Each row was made from one walk, in order. Every step used is in the known rows, and no mark comes twice. Write each row's walk.
Known rows
silu/teluk/luvo/kile: [-1.49 -2.59  2.24 -0.20 -0.23 -0.13  1.22 -0.96 -3.66 -1.60  0.89  0.25
  0.19  0.56 -2.67 -1.69  0.12 -2.35  1.46  0.26  2.70 -3.19  0.91]
tuzez/kile/luvo/teluk/silu/deka/zuzul/mubiti: [ 1.82  1.14 -1.16  3.43  0.81 -0.36  0.21 -1.81 -1.87  0.11  0.52  0.98
  1.22 -0.94 -0.06 -2.21  4.12 -0.94  0.11 -0.81 -1.14  0.32  0.76]
luvo/kozel: [-4.17 -1.77  1.11 -0.30  2.10  1.90 -1.15 -1.81  0.32 -1.74 -0.87  0.07
 -0.16  0.59 -0.61 -0.16  2.32  1.80  0.13 -4.29 -1.11 -1.89  1.76]
zuzul/mubiti/deka: [-1.40  0.13  1.20  0.19  1.32  0.55  4.39 -1.82  1.72 -5.17  1.22  0.24
  0.60 -0.52  2.31 -0.69 -0.87  0.34  0.54 -0.92  0.40 -0.09  0.12]
luvo/kile/tuzez/kozel: [ 1.77 -1.72 -0.42  3.96  0.31 -0.45 -0.47 -2.90  0.69 -3.98 -1.93 -0.16
  1.22  0.44  0.58  0.43  0.83 -2.59 -0.86 -3.46 -1.54 -2.38  1.11]
kile/tuzez: [-1.76 -0.73 -0.37  3.85  1.00  0.36  0.89 -3.80  0.64 -3.72 -1.09  0.34
  0.85 -0.36  0.71 -0.24  1.11 -2.09  0.48 -2.59 -0.72 -0.75  0.12]
luvo/kile: [ 2.60 -1.77  0.97 -0.45  0.06 -0.34  1.99 -1.43  0.49 -2.75  0.06 -0.17
 -0.38  1.79 -1.40  0.15  1.73 -0.67 -0.49 -3.77 -2.10 -4.06  1.15]
tuzez/kile/luvo/teluk/silu/deka: [ 1.67  0.24 -1.68  2.87  1.01  0.33 -0.28 -1.03 -1.72  0.53  0.28  0.94
  1.32 -0.19 -1.36 -2.70  5.12 -1.52 -0.30 -1.48 -0.56 -0.23  0.23]
kozel/tuzez/kile/luvo/teluk/silu/deka/zuzul: [ 1.51  0.63 -1.27 -0.34  0.98  0.44 -1.14 -0.10 -1.91  0.01  0.30  1.85
  1.28  0.47  0.18 -1.97  2.96 -3.15 -2.73 -1.09  0.63  2.01  0.06]
deka/zuzul: [-0.70 -0.25 -2.65  2.20 -0.76 -0.88  1.86 -2.63 -0.80 -2.74  1.05  0.19
 -1.68 -0.54  2.31 -0.18  1.71  0.05  2.63 -3.78 -3.62 -2.18  1.90]
kozel/tuzez/geberun: [-0.17 -0.79  0.20 -2.55  1.59  0.52  0.83 -0.31 -0.31 -3.14  0.53  0.83
  1.89  1.40  0.44 -1.80 -1.62 -1.78 -2.43 -1.35 -0.31  1.14 -0.50]
tuzez/kile: [ 1.09 -2.43 -1.12  4.02  1.51 -0.66  0.26 -2.58  0.07 -1.82  0.09  0.37
  1.35  0.51  1.36 -1.96  4.44 -0.64  0.43 -2.52 -0.60 -1.71  0.19]
deka/silu/teluk/luvo: [-2.70 -1.07 -2.06  0.61 -0.30  2.52  0.70 -1.45 -3.85 -2.76  1.42 -0.16
  0.69 -0.75 -2.65 -2.08  1.11 -0.71  1.37  2.57 -1.18 -1.63  1.52]
mubiti/deka/silu/teluk: [-3.14  0.51 -5.41  0.43  0.86  1.01  1.88 -0.97 -0.24 -4.41  0.89 -0.50
  0.86 -0.92  0.91 -2.03  2.12 -0.34  1.30 -1.08  0.55 -1.02  0.63]
luvo/teluk: [ 1.37 -1.33  0.47  1.82  0.33  1.49  2.53 -1.73  0.03  0.90  1.34 -0.92
  0.45 -0.05 -2.21 -0.30  1.73  1.35 -0.67 -3.42 -0.59 -1.69  0.71]
silu/teluk/luvo: [-3.28 -2.56  1.58  0.27 -0.17  0.43  1.25 -0.82 -3.85 -1.53  1.32  0.40
  0.02  0.04 -2.28 -2.22  0.24 -2.25  2.11  0.69  3.04 -2.13  0.52]
zuzul/deka/silu/teluk/luvo/kile/tuzez/geberun: [-0.81  0.31  1.61  1.68  0.73  0.45  0.63 -1.82 -2.93 -5.78 -1.12  0.13
  0.94 -1.00 -3.31 -2.15 -3.17  0.02 -0.83  2.19 -0.94  1.88  1.45]
silu/teluk/luvo/kile/tuzez: [-1.64 -2.18  2.22  1.08 -0.06 -0.41  0.78 -1.80 -3.51 -1.93  0.14  0.34
  0.51  0.20 -2.18 -1.42 -0.04 -3.06  1.22  0.35  2.92 -2.78  0.73]
teluk/silu/deka/zuzul: [-1.53  1.07 -2.54  0.03 -2.52  0.09  1.11  0.11 -2.38  1.46  0.97  1.51
 -2.45  1.48  0.15 -0.37  1.92 -1.76  1.61 -0.86 -2.87 -1.34  1.37]
kozel/tuzez/kile/luvo/teluk: [ 1.71 -0.45  0.15 -0.34  2.33  1.23 -0.62 -0.49 -0.72 -1.41  0.21  1.36
  2.27  0.48 -0.55 -2.25  3.07 -2.96 -3.19 -1.85  1.41  1.70 -0.43]
silu/deka: [-1.76 -2.56 -1.36 -0.86 -2.52 -1.24  2.17 -0.04 -1.39 -2.33  1.18  0.74
 -1.94  0.55 -0.52 -0.98  0.81  2.44  0.77 -0.98  0.51 -0.92  0.51]
zuzul/deka/silu/teluk/luvo/kile/tuzez: [-1.01  0.03  1.86  1.70  0.56  0.90  0.72 -1.59 -2.76 -5.60 -1.02  0.38
  0.25 -0.97 -3.66 -1.79 -1.98 -0.24 -0.83  1.91 -0.44  1.62  1.53]
zuzul/mubiti/deka/silu/teluk/luvo/kile/tuzez: [-1.11  0.67  0.79  1.17  1.20  0.80  3.08 -2.86 -0.01 -5.45  0.30  0.17
  1.56 -1.40  1.45 -0.57 -1.77 -1.03  0.28  1.65  0.38 -0.29  0.72]
zuzul/mubiti/deka/silu/teluk/luvo: [-2.14  0.27  0.36  0.25  1.03  1.42  3.57 -1.94 -0.36 -5.15  1.37  0.26
  1.05 -1.34  1.38 -1.21 -1.48 -0.16  0.88  1.85  0.54 -0.15  0.65]

Which walk is each row?
[ 0.96  0.69 -1.13  1.48 -1.56  0.88  1.87 -0.73 -1.73  3.84  1.32  0.02
 -0.93  0.42 -1.71  0.15  1.82  0.23 -0.11 -2.10 -1.69 -1.28  1.26]  luvo/teluk/silu/deka/zuzul
[ 1.93 -0.34 -1.18  3.46  2.10  0.61  0.10 -1.82 -0.82 -0.97  0.34  0.39
  2.08 -0.58 -1.12 -2.77  5.13 -1.17 -0.23 -2.58 -0.53 -0.45  0.18]  tuzez/kile/luvo/teluk
[-3.53 -0.95 -1.13 -0.73  0.63  3.01 -0.85 -1.25 -3.79 -2.43  0.71  0.20
  1.16 -0.64 -2.49 -1.87  0.96 -0.75 -0.05  2.44 -0.42 -0.61  1.71]  deka/silu/teluk/luvo/kozel/tuzez
[-0.65  0.60  0.17  2.10 -0.40 -1.01  3.18 -3.27 -0.56 -3.72  1.55  0.23
 -0.98 -1.17  3.10  0.15 -0.08  0.93  2.20 -1.68 -3.33 -1.06  1.98]  deka/zuzul/mubiti
[ 0.78 -0.62 -1.55  2.83  2.01  0.31 -0.23 -1.58 -0.72 -2.78  0.07  0.97
  1.55 -0.13 -0.38 -3.10  5.17 -1.96  0.55 -2.24 -0.94 -0.66  0.15]  tuzez/kile/luvo
[-3.00 -0.19 -5.06  0.52  0.82  1.70  1.62 -1.00 -0.73 -4.22  0.62 -0.05
  0.64 -0.99  0.85 -2.01  1.07 -1.48  1.71 -0.63  0.66 -1.31  0.63]  mubiti/deka/silu/teluk/luvo
[ 2.18 -3.82  1.59  0.02  0.05  1.78  1.26 -1.48 -1.16 -2.04 -0.38  1.28
 -0.99  1.35 -1.56 -0.16 -1.05 -4.03  1.01 -2.06 -1.69 -4.35  0.99]  teluk/luvo/kile
[-2.33  0.96  0.08  0.20  1.10  0.75  3.83 -1.84  0.21 -5.32  1.57 -0.22
  1.25 -1.30  1.48 -1.22 -0.55  0.91  0.53  1.32  0.44  0.19  0.61]  zuzul/mubiti/deka/silu/teluk
[-2.15 -3.22  1.95 -1.42  2.14  3.06 -1.52 -1.20 -1.58 -1.71 -1.29  1.78
  0.38  0.74 -0.51 -0.77 -2.48 -3.06 -0.30 -1.71 -0.61 -1.38  0.94]  teluk/luvo/kozel/tuzez/geberun
[-0.09  2.64 -1.73 -0.42 -0.37  2.11  1.28  0.26 -2.42  0.49  1.35  0.89
 -0.59 -0.67 -3.53 -1.68  2.91 -1.78  0.58 -2.13 -2.32  0.02  1.11]  kile/luvo/teluk/silu/deka/zuzul
[-1.40  0.78 -0.31  0.31  1.21  1.33  4.00 -2.10  1.17 -5.62  1.33  0.02
  1.01 -1.13  1.99 -0.80 -0.58  0.77  0.40  0.50 -0.97  0.13  0.65]  zuzul/mubiti/deka/silu
[-0.77 -0.72 -0.78  2.45  2.92  0.93 -1.75 -1.90 -0.66 -2.24 -0.78  0.92
  1.86 -0.22 -0.27 -2.69  5.38 -1.02  0.17 -2.95 -0.85 -0.65  0.76]  tuzez/kile/luvo/kozel
[-3.02  0.44  1.18 -0.99  1.93  1.86  2.02 -1.75 -0.31 -4.82  0.65  0.56
  1.56 -1.18  1.41 -0.94 -1.73 -0.28 -0.56  1.61  1.25  0.83  0.83]  zuzul/mubiti/deka/silu/teluk/luvo/kozel/tuzez
[-2.26 -0.30 -5.58  2.67  0.80  1.27  0.08 -1.68 -0.54 -4.94 -0.74 -0.16
  1.53 -1.46  1.71 -1.56  0.47 -2.82  0.94 -0.78  0.68 -1.11  0.88]  mubiti/deka/silu/teluk/luvo/kile/tuzez/kozel
[ 1.47 -3.64  0.69  2.95  0.27  1.81 -0.41 -2.53 -1.08 -3.08 -1.80  1.34
  0.10  0.36 -0.19  0.04 -1.80 -5.39  0.68 -1.87 -1.30 -3.27  0.95]  teluk/luvo/kile/tuzez/kozel
[ 2.07 -1.09  0.90  1.97  0.56 -0.76  1.13 -3.28  0.84 -3.35 -1.40 -0.03
  0.57  0.99 -0.46  0.68  1.35 -1.96 -0.76 -3.56 -1.65 -3.14  0.83]  luvo/kile/tuzez
[-2.02 -0.43  1.97  0.84  1.68  1.57 -0.97 -0.95 -3.06 -4.56 -1.04  0.79
  0.92 -0.85 -3.07 -2.54 -1.05  0.46 -1.81  2.05  0.71  3.03  1.56]  zuzul/deka/silu/teluk/luvo/kozel/tuzez/kile
[ 1.07 -1.87  0.10  0.01  1.96  0.30 -0.38 -0.99 -0.06 -2.12  0.10  1.29
  1.89  1.26  1.16 -1.69  2.54 -2.44 -2.78 -1.79  1.37  0.91 -0.40]  kozel/tuzez/kile
[-2.99 -0.12 -2.53  0.59 -0.32  1.68  1.07 -1.39 -3.00 -3.04  1.84 -0.75
  0.95 -0.70 -2.36 -2.16  2.59  0.98  0.86  1.84 -1.27 -1.15  1.55]  deka/silu/teluk
[-3.02 -0.31  1.85  0.68  0.99  1.96  0.08 -0.90 -2.99 -4.92 -0.61  0.31
 -0.06 -0.97 -3.77 -2.16 -1.56  1.33 -0.43  1.55 -0.41  2.02  1.88]  zuzul/deka/silu/teluk/luvo/kozel
[-1.52 -1.44 -2.91  0.31 -3.17 -2.65  1.91 -0.99 -2.07 -2.31  1.22  0.72
 -2.69 -0.47  1.52 -0.36  0.75  2.62  1.89 -1.58 -1.02 -1.05  1.48]  silu/deka/zuzul
[ 1.86  0.53 -1.26  3.33  1.92  1.13 -0.29 -1.35 -1.15  0.36  0.21  0.73
  1.91 -0.02 -1.51 -2.64  5.46 -2.43 -0.16 -2.24 -1.17 -0.52  0.28]  tuzez/kile/luvo/teluk/silu
[-2.03 -2.70  1.35  2.36 -0.21 -0.20 -0.33 -1.59 -3.62 -2.39 -0.21  0.19
  1.10 -0.21 -1.52 -1.66 -0.51 -3.50  1.28  0.40  2.91 -2.15  0.90]  silu/teluk/luvo/kile/tuzez/kozel
[ 1.40  0.14 -0.42 -1.03  1.25  0.98 -0.90  0.35 -1.60  0.01  0.33  1.86
  1.70  0.89 -0.85 -2.24  2.98 -3.20 -3.27 -0.79  1.49  2.00 -0.37]  kozel/tuzez/kile/luvo/teluk/silu/deka
[-4.10 -0.14 -4.60  0.27  1.47  1.99  0.50 -1.17 -0.63 -3.92  0.01 -0.08
  0.84 -1.03  0.78 -1.76  1.24 -0.91  1.40 -1.13  0.69 -1.33  1.08]  mubiti/deka/silu/teluk/luvo/kozel
[-3.38  0.95  0.60 -3.17  2.74  3.34 -1.41  0.41 -1.02 -3.37 -0.25  1.42
  0.56 -0.04 -2.92 -1.99  2.66 -1.84 -1.14 -3.17 -0.63  0.84  0.93]  kile/luvo/kozel/tuzez
[-2.72 -1.87  1.36 -0.58  3.25  1.56 -2.89 -1.63  0.19 -1.26 -1.47  0.89
  1.51  0.95  0.63 -0.67  2.84  0.14 -2.45 -3.59  0.70  0.15  1.12]  luvo/kozel/tuzez/kile
[-1.99 -0.38  1.36  0.88  0.33  1.55  1.15 -0.67 -2.98 -5.22  0.03  0.38
 -0.34 -0.93 -3.80 -2.42 -1.73  0.71 -0.12  2.16 -0.39  1.93  1.47]  zuzul/deka/silu/teluk/luvo
[-2.83 -1.20 -1.52  0.56  1.08  2.48 -1.55 -1.71 -3.82 -2.10  0.42  0.30
  1.86 -0.74 -1.86 -2.18  1.85 -0.83 -0.23  2.51 -0.12 -0.60  1.62]  deka/silu/teluk/luvo/kozel/tuzez/kile
